Known rows, with every step that occurs
lozisun, bezune, laraz, sugub, mebel: [  6.9  -2.4 -16.3   7.2  16.9  26.1  -9.9 -17.0 -13.0  13.0 -13.5 -36.9
  18.2   5.1 -11.8 -29.5  25.5 -15.9 -10.6  14.2 -31.1  31.7   6.5]
sugub, bezune, lozisun, mebel: [ 12.5  -3.4 -31.0  -0.4  32.7  20.9 -11.8  -5.8 -27.6  15.9 -22.7 -21.2
  29.5  11.4 -20.2 -35.1  18.7 -20.5 -12.8  16.6 -13.2  -7.3   4.5]
mebel, lerur, laraz: [-18.8   4.5 -10.5   3.4  30.1   1.7  -2.0  23.8  -9.2  16.3  -1.3  -2.6
  29.9  -4.3 -14.3  -5.2  16.6   8.9  -0.5  19.5  -8.4 -15.6   7.6]
bezune, mebel, lerur, laraz: [-14.7   3.1 -24.0   7.8  25.3   8.2   8.4  23.5  -8.3  13.2  -4.2  -3.0
  35.8   2.5 -19.9  -5.5  22.1   5.3  -4.8  19.9 -12.3 -11.6   5.8]
sugub, mebel, lerur: [  3.3  -1.0  -0.8  26.9   9.8  18.2 -15.0  11.2  -7.2  20.8 -15.3  -4.7
  20.2   6.7  -9.7 -17.6   5.7  -5.8   2.0   4.0 -14.3   6.8  14.4]
lozisun, mebel, lerur, laraz, sugub, bezune: [  0.7  -6.1   6.4  -0.4  19.8   0.7  -3.7  -4.4 -10.5  14.0 -12.4 -17.9
   9.1   2.0 -17.6 -31.5  19.1  -4.3 -19.1   6.1 -32.8   3.7   1.3]
dinep, lozisun, bezune, mebel: [  8.6 -13.6 -52.7  -6.5  26.9  18.9   9.4  -5.0 -19.7  17.7 -27.0 -28.3
  29.3  10.4 -25.3 -38.1  21.5 -29.6  -4.5  11.8 -20.5   5.8   1.7]
lerur, laraz, mebel: [-28.1  -2.6 -35.5  -2.1  24.9  19.1  23.9   2.1 -20.7  11.2  -8.0 -15.3
  37.2 -13.5 -14.0 -25.3  20.9   7.5  11.3  12.6 -22.3  11.7   5.7]
lozisun, mebel, lerur: [  4.0   6.6  -6.8  15.7  23.1  10.6 -16.2  10.5  -9.3  19.7 -19.6  -2.4
  16.6  11.2 -10.8 -19.7  -4.3 -15.6  -0.1   2.9  -7.2 -11.5  11.3]
bezune, mebel: [  3.9 -10.7 -72.3   0.6  18.3  33.2  14.1   6.0  -1.0  21.8 -20.3 -21.5
  25.4  12.6 -29.7 -26.0  26.2 -15.8 -14.1  15.5 -14.7   3.7   8.9]
lerur, laraz, sugub: [-19.3  -3.4 -29.8 -18.4  39.2   2.1 -14.6   2.4  -4.5  11.6  -2.9 -28.3
   1.3   0.2 -16.1 -15.5  24.9  -1.4 -19.3  13.5 -20.8   0.6   4.3]
bezune, laraz, mebel, lerur: [ -4.0   1.4  -9.9  25.5  13.0  20.4  10.8  10.3 -12.7  13.7 -20.2  -6.4
  23.1  -2.9  -1.8 -13.9   3.8  -5.5  17.5  20.4 -15.1  18.9  20.3]
mebel, lerur, laraz, sugub: [-17.1  -0.6 -14.0  -6.8  35.2  -3.6 -17.1   8.9  -5.5  10.3  -4.3 -20.4
  -2.4   2.7 -11.7  -9.9  17.3  -1.2 -15.5  12.1 -19.5  -0.5   8.0]
lozisun, laraz: [ -2.1   9.1 -76.1  -4.0  30.2   3.8 -10.3 -12.3 -13.1  23.2 -17.3 -16.8
 -10.9  -5.4 -10.5 -24.9   8.6  -6.7   1.7  -3.6  -9.3 -13.2   6.1]
bezune, sugub, mebel, lerur, laraz: [-11.4   4.9  -5.7  10.7  22.8   6.0  -2.6  18.2 -10.4  11.9   0.4   0.2
  41.2  -6.9 -14.1  -4.6  24.5   9.4   0.4  28.0 -14.1  -3.5   2.6]
mebel, lerur, laraz, sugub, lozisun, bezune: [  7.5  -8.1   0.2  -6.7  41.2  -3.3   1.8  -1.1 -34.3  12.3  -5.4 -31.2
   8.0   1.1 -13.6 -31.0  11.0 -33.5 -10.4  16.8 -13.9  10.6  10.2]
dinep, lozisun: [-14.6 -23.2 -32.0  -9.4  43.8  15.8 -29.3  -8.3 -25.0  17.6 -26.5 -22.0
  34.5  -5.4 -11.4 -23.6  17.5  -4.4  -0.9   0.7 -14.3  -7.5   1.9]
mebel, lerur, laraz, sugub, lozisun: [ -6.8 -16.1 -11.7   3.0  46.2  11.4  -4.7   2.1 -33.4   5.2   0.6 -25.9
  16.7   1.5 -14.0  -8.1  24.0 -13.7 -27.6  10.4 -12.1   8.6  13.2]
bezune, mebel, lerur, laraz, sugub, lozisun: [ -3.2 -17.3 -21.5   7.0  42.6  15.6   2.0   1.4 -33.3   2.6  -1.3 -26.1
  20.4   6.2 -17.1  -8.2  27.9 -16.4 -30.4  10.3 -14.9  11.6  12.2]
lozisun, bezune: [  8.4  -2.8 -26.6 -17.4  29.9   3.4   1.5   0.4 -12.8  28.4 -16.2 -29.0
   7.5  -1.1 -18.4 -45.1   7.0 -29.7   3.5  20.5 -10.4   1.4   8.8]
dinep, mebel, lerur: [ -3.5   0.4   2.6  19.8  16.8  11.7   5.4   6.8  -1.6  22.0 -27.6  -1.9
  27.3   2.9 -11.3 -17.0   0.2 -13.5   2.0   3.1 -10.1   0.1  10.3]
dinep, lozisun, lerur, laraz, sugub: [-22.9   0.4 -41.6 -18.0  42.7  -9.6 -23.1  -1.6 -10.8   9.1  -5.5 -35.2
   3.8  -1.8  -8.1 -19.8  23.0  -6.5 -16.9  -0.6 -22.4  -0.3   2.4]
sugub, mebel, lerur, laraz: [-17.0   5.5  -2.3  13.4  23.1   8.1  -3.6  17.1 -12.9  14.0  -0.6  -3.1
  38.3  -2.8 -14.1  -7.9  19.8  10.3  -1.5  13.8 -15.5  -6.3   4.8]

Rows
[  5.7 -10.2 -11.1 -14.9  44.4   0.3   4.3  -5.5 -34.5  13.6  -4.7 -37.1
  10.3  -0.8 -17.0 -35.0  16.2 -33.8 -13.6  17.4 -14.5  11.0   7.9] -> lerur, laraz, sugub, lozisun, bezune
[ -2.3   0.4 -66.1  -2.2  36.4   1.3  -9.7  -1.1 -16.8  16.3  -6.2 -43.3
   4.1  -0.1  -6.0 -31.4  15.9 -30.5 -20.6  -8.2  -9.2   9.2  17.4] -> laraz, sugub, lozisun, lerur
[ -9.9   1.2 -16.3  -7.3  32.2  -5.4  -6.5   7.3  -9.0   8.3  -6.0 -23.3
  -0.9   7.5 -15.3 -16.5  18.3 -11.4 -14.5  13.7 -23.0   4.6   5.5] -> lozisun, bezune, mebel, lerur, laraz, sugub
[  1.0   2.0 -26.0  24.5  19.5   6.4   6.5   2.7 -24.9   9.2 -16.8  -0.5
   9.0  -6.9  -1.4 -14.7   2.2 -10.0  16.2  11.2 -12.3  12.7  14.3] -> bezune, sugub, lozisun, laraz, mebel, lerur
[ 10.1  -0.5  -5.4  23.9   9.7  14.6 -13.9  12.1  -4.5  17.2 -14.9  -0.3
  24.6   1.1  -9.6 -13.6  12.0  -7.8   5.0  24.1 -13.0  11.1  10.5] -> bezune, sugub, mebel, lerur
[ -0.4   7.6 -84.4  -4.9  32.5   0.7 -15.4  13.1 -11.6  23.0 -13.8 -36.8
  11.0   1.6  -6.6 -31.8  18.6 -23.3  -4.8  12.9  -1.3  -1.3  20.0] -> bezune, lozisun, lerur
[ -8.7 -15.0  -4.5   6.0  44.8  13.3   3.4  -4.8 -33.3   3.8  -4.3 -24.9
  25.2   0.6 -14.2  -9.3  24.1 -16.8 -27.9   6.1 -14.3  11.8   9.0] -> dinep, mebel, lerur, laraz, sugub, lozisun
[  6.5   0.2   0.8  19.7  31.6  11.3 -16.0   4.4 -23.1  11.0 -15.0  -8.9
  13.3  13.0  -9.3 -15.3  -0.3 -22.1 -11.4  -0.3  -9.0  -2.6  12.9] -> laraz, sugub, lozisun, mebel, lerur
[  4.9   1.0   3.3  26.8  12.1  17.6 -16.9   4.8  -7.4  14.1 -15.5 -13.2
  13.1   8.7  -5.2 -12.2   9.7  -8.3  -3.1  10.4 -21.0  18.0  15.1] -> bezune, laraz, sugub, mebel, lerur
[ -5.5   3.7 -59.4 -12.2  35.3  -2.4 -23.0 -15.8  -8.0  15.1 -15.4 -30.5
 -31.1   1.9  -9.1 -23.5  11.7 -12.4 -13.5  -4.2 -20.1   0.9   6.7] -> lozisun, laraz, sugub
[ 14.0 -12.2 -34.1 -21.6  37.1   0.2  -9.7  -1.8 -14.1  17.1 -20.4 -18.3
  28.2 -14.9 -14.8 -29.4  23.5 -24.7   8.8  51.8  -9.8   8.0  -3.0] -> dinep, lozisun, bezune, sugub
[-10.4   0.3 -14.7   9.6  20.0   7.0  12.6  19.9  -9.5  13.6  -5.3  -2.4
  36.1   1.3 -21.0 -10.5  23.4   5.8  -6.8  19.4 -17.3  -8.7   4.5] -> sugub, bezune, mebel, lerur, laraz
[  5.3   2.9 -11.8  26.4  17.1   6.9 -25.4   2.7 -17.5  11.6 -16.1 -11.3
  -1.7  10.4  -3.9 -13.9   7.7  -9.8  -2.2   3.0 -18.1  10.0  14.5] -> bezune, lozisun, laraz, sugub, mebel, lerur
[-13.6  -1.9 -25.0   3.1  25.0  11.8 -23.5 -12.9 -18.3   8.7  -7.5 -32.6
  25.1   1.5  -9.9 -25.7  28.1  -3.2 -14.4  -8.9 -32.4  15.5  -0.8] -> dinep, lozisun, lerur, laraz, sugub, mebel
[  2.6  -2.0   0.6  25.5  17.7  17.5  17.2   6.6 -26.1   9.9 -17.8 -11.7
  24.7  -3.3  -1.6 -18.3   3.3 -16.8  15.9  21.2 -14.7  24.0  20.7] -> sugub, lozisun, bezune, laraz, mebel, lerur
[ -7.7  -2.1 -11.9  20.0  14.2  13.6   4.4  13.0 -11.6  16.9 -18.9  -3.5
  14.5  -1.2  -5.5 -20.3  -1.1  -5.7  15.7   6.8 -13.6  10.7  18.0] -> laraz, mebel, lerur
[ 11.4  -1.2 -26.2  22.6   8.3   6.7   2.5   6.1  -6.7  15.8 -22.1  -6.8
  -1.9  12.9 -14.5 -20.6   8.4 -13.6  -6.9   2.6 -22.1   4.7  11.7] -> lozisun, laraz, sugub, bezune, mebel, lerur
[  2.8   5.1  -8.3  25.3  13.6   6.3 -22.6   0.2 -10.6  14.8 -15.7  -9.7
  -2.6   8.6  -4.6 -16.7   3.9  -8.2  -1.8  -5.0 -20.7   9.8  12.1] -> lozisun, laraz, sugub, mebel, lerur
[ 11.9 -10.0 -60.9   3.2  11.2  18.7  14.8 -10.5  -6.2  16.3 -23.2 -25.0
   4.3  12.3 -26.6 -35.4  28.1 -16.5 -21.2   4.6 -32.1  11.5   2.9] -> lozisun, laraz, sugub, bezune, mebel
[ -5.7  -5.1 -28.0  -6.5  43.7  19.7 -27.5 -16.9 -27.8  15.0 -27.3 -19.3
  39.7   5.6 -14.7 -30.8   9.8 -16.3  -6.1  -8.0 -15.9 -14.9  -5.3] -> dinep, lozisun, mebel
[-28.5   6.9 -51.4  -1.7  23.1  10.3  22.8   2.8 -18.5  11.5  -6.8 -21.3
  33.8 -14.5  -8.7 -30.8  18.3   1.7  12.0   3.5 -22.0  11.8   6.7] -> lozisun, lerur, laraz, mebel
[-19.9   6.7 -50.8  -5.5  39.7   0.1   4.8  12.4 -20.0  14.2   5.4 -26.0
  36.8  -9.5 -13.1 -17.9  26.6  -4.9 -13.3   7.5  -7.6  -8.5   7.4] -> sugub, lozisun, lerur, laraz
[  3.1   5.1 -82.6  -1.5  37.7   3.9 -16.5  -7.4 -27.1  18.3 -19.0 -20.4
  -8.8  -1.4  -9.1 -20.3  16.4 -10.3   0.3  13.0  -4.6 -10.9  11.3] -> bezune, lozisun, laraz
[-10.3   1.6   5.0   7.1  28.6  -1.7  -7.2  11.1 -22.0   9.1  -3.8  -3.5
  44.5  -7.6 -11.2 -10.3  22.0   2.9   5.4  25.5 -17.9  -2.8  -2.2] -> dinep, lozisun, bezune, sugub, mebel, lerur, laraz
[-14.1   3.8 -65.3   4.1  21.0  15.1  15.4 -16.5 -23.2  14.3 -20.3 -17.1
   5.2 -11.9  -6.9 -33.0   7.4  -3.8  17.0  -4.9 -21.8  12.3   7.3] -> lozisun, laraz, mebel
[  2.1  -1.0   2.7  23.5  12.8  13.1 -21.8   6.6  -6.7  15.9 -14.5 -10.7
   6.7  10.1  -7.6 -16.1   6.3  -8.8  -4.5   1.2 -19.7  12.5  13.8] -> laraz, sugub, mebel, lerur
[-26.2   2.1 -47.2   1.6  27.7  12.5  25.9   1.0 -28.0   7.9  -3.6 -23.3
  38.1 -14.5  -8.6 -28.1  21.4  -2.2   7.3   2.0 -20.4  15.4   8.4] -> sugub, lozisun, lerur, laraz, mebel
[ 12.0   1.6  -2.6  19.1  23.7   9.9 -16.4  11.3 -20.3  16.3 -22.2  -4.1
  19.1  13.1 -10.9 -21.1   2.9 -16.9  -1.8  14.1  -8.7  -7.9  13.4] -> sugub, bezune, lozisun, mebel, lerur
[-16.2  10.6  -6.4   4.8  32.0   3.9  -4.7  16.8 -14.0  13.3  -3.2  -1.8
  35.3   0.6 -14.4  -8.5  13.5   3.6  -2.6  13.5 -10.1 -19.4   2.7] -> lozisun, mebel, lerur, laraz
[ -7.8   0.5 -13.7   8.3  29.7   5.1  14.8  19.4 -22.3  10.7  -1.7  -8.0
  36.7   2.0 -19.6  -9.4  21.3  -6.4  -6.7  20.5 -12.3  -5.7   6.6] -> sugub, lozisun, bezune, mebel, lerur, laraz
[-19.5   6.2  -2.3   4.5  37.3   2.2 -11.8  11.6 -22.0  10.1  -7.7  -2.2
  42.1  -1.1 -12.5  -7.7  14.0   5.1  -1.1   8.3 -12.6 -20.7  -0.8] -> dinep, lozisun, mebel, lerur, laraz
